Known rows, with every step that occurs:
v b p w f: [ 50 -48 -57 -25 -23 -27  10 -41  25 -25  -3 -21  -4 -28 -52   4  14 -31
  16  48  -2  67]
f b p w: [  5   2 -63 -41 -25  -5  -8 -63  13 -11  -4  51   4 -47 -48  42  -5 -48
  38  60  -8  72]
f b: [ 12  13 -80  19 -40   3  -8 -57  17   7   5  54 -10  -8 -44  36 -19 -44
  41  38  -7  64]
s f: [ 32 -13 -37   5 -50 -39  12 -49 -24 -27   7   3  -7 -41 -52  -5 -14 -37
  41  33  -8  64]
w p s f: [ 17 -10 -62   4 -42 -18  17 -80 -21 -34  -3  58  13 -57 -62 -17   0 -28
  -5  53 -17  79]
b f s v w p: [-11 -20 -66  -8 -44 -21  -8 -12 -10 -12 -25  58   5 -30 -61  17 -47 -47
  32  47  14  49]
v b: [ 51 -27 -69   4 -26 -19   2 -28  45  -3  12  -1 -23  27 -48  -4  -5 -28
   6  27  -3  57]
v b p: [ 45 -30 -64 -62 -21 -31   8 -12  50 -19   5  -8 -14  25 -51   4   0 -26
  -3  39  -2  59]
w f b p s v: [ 22  -5 -77  40 -61   4  -6 -53  -3 -36 -29  15  12 -52 -50  32 -20 -39
  57  47 -10  79]
p w f s v: [ 24 -43 -71  74 -35   0 -26 -81 -27 -32 -26  18   7 -80 -58  26   1 -49
  48  58  -8  75]
v w f: [ 27 -53 -39  63 -52 -17  25 -54  -7 -11 -12  -1 -21 -65 -58 -15 -19 -33
  42  34  22  54]
f s: [ 14  -9 -93  31 -28 -16 -24 -51  -3 -19  -9  50 -16 -15 -58   8 -14 -39
   1  55  -5  65]
b f: [ 17  14 -46 -14 -46 -21  32 -55   5 -15   4  32  -5   4 -53 -21 -21 -50
  61  24  -3  49]
v w f b p s: [  13  -34  -42   48  -52  -14   14  -52   -6  -20  -22   21  -12 -100
  -54  -12  -30  -31   38   51   18   68]
b p w f s v: [ 19 -38 -63 -23 -30 -14 -15 -55  -8 -50 -32  11  15 -62 -61  35   4 -47
  33  67  -7  74]
w p s v b: [ 23 -24 -82  -2 -32   5  -8 -47  27 -25 -15  54  11  -4 -60  11  -8 -26
 -16  46 -18  74]
v w p: [  5 -49 -49  -8 -34 -14  23 -48   8   2  -2  50 -11 -37 -64   3 -12 -30
  -3  46  19  51]
s f w: [ 32 -19 -38  25 -51 -23   4 -72 -35 -19 -11   5  -3 -95 -53  26 -22 -36
  53  40  -9  74]

Rows:
[ 21 -32 -63 -18 -26 -23   3 -73 -15 -45 -21  15   9 -71 -61  13  15 -45
  26  71  -5  75]  b p w f s
[ 23 -53 -44  43 -55  -1 -12 -19  11 -21 -30  -5  -8 -32 -56  30 -37 -39
  51  27  12  55]  s v w f
[ 15 -43 -38   5 -41  -1 -21 -10  31 -15 -23  17 -14 -11 -56  30 -40 -40
  34  27   9  52]  s v w
[ 14 -44 -53  52 -58   7 -21 -15   9  -9 -30   9  -6 -41 -51  47 -45 -41
  60  30  13  57]  s v w f b
[ 43 -51 -60 -21 -33  -6 -22 -10  33 -32 -25 -22   6  -6 -52  44 -10 -37
  35  39  -7  66]  s v b p w f
[ 24  -8 -82  24 -58  -6  15 -60 -10 -20 -11  11   6 -39 -50  34  -6 -39
  57  47  -2  69]  w f b p
[ 44 -40 -52 -58 -11 -28   3 -34  42 -21   3  -4  -9 -12 -52   3   9 -32
   4  48  -5  65]  v b p w
[ 37 -44 -99  81 -51  -7 -29 -25  -7 -26 -27  -7  -3 -23 -55  32 -20 -35
  30  44   0  66]  w f s v b
[  18  -13  -75   28  -35   18    7 -112   -7  -14  -24   68    9  -83
  -64   30   -4  -31   10   58  -18   86]  f w p s
[ 21  15 -45  47 -49 -21  -7 -71 -18 -35  -6  43  -6 -87 -46 -27 -29 -34
  35  44 -19  86]  p s f b
[ 30 -25 -96  85 -52 -12  -3 -68 -29 -28 -17  15  -6 -43 -59   7  -5 -37
  32  51  -1  67]  w f s
[  33   -2  -34   56  -47  -16    0  -94  -27  -42  -20   28   -5 -117
  -54  -24  -23  -31   36   46  -21   91]  p s f w
[  7  12 -75 -47 -35  -8  -2 -41  22  -9  -2  46  -1 -11 -47  43 -15 -42
  31  50  -7  66]  f b p
[ 23 -28 -52   8 -50 -19  13 -76 -43 -13 -10  24  11 -93 -59  41 -12 -33
  34  49  -8  75]  s f w p
[ -5 -47 -85  20 -32  -7 -44 -10   1 -14 -31  58  -5 -31 -64  44 -37 -37
  -9  59  11  59]  f s v w p
[  7 -44 -31  13 -40 -26  20 -55 -15 -18 -10  48  -8 -93 -63 -31 -23 -25
  -4  52  12  67]  v w p s f
[  27  -38  -71   78  -32   -7   -9 -100  -33  -28  -15   24    0  -89
  -59    5   12  -47   42   62   -6   75]  p w f s
[ 34 -26 -58  -3 -42   0 -20  -7  35  -8 -23  -1  -1   2 -49  46 -43 -41
  54  21  -4  57]  s v b f w
[ 17   8 -46   4 -48  -6  26 -78  -7  -6 -14  33   0 -51 -55  10 -28 -49
  74  32  -4  60]  b f w
[ 19 -42 -84 -14 -16 -15 -57  -5  21 -29 -28  24  -3 -21 -56  45 -21 -40
  -2  62  -5  69]  f s v b p w
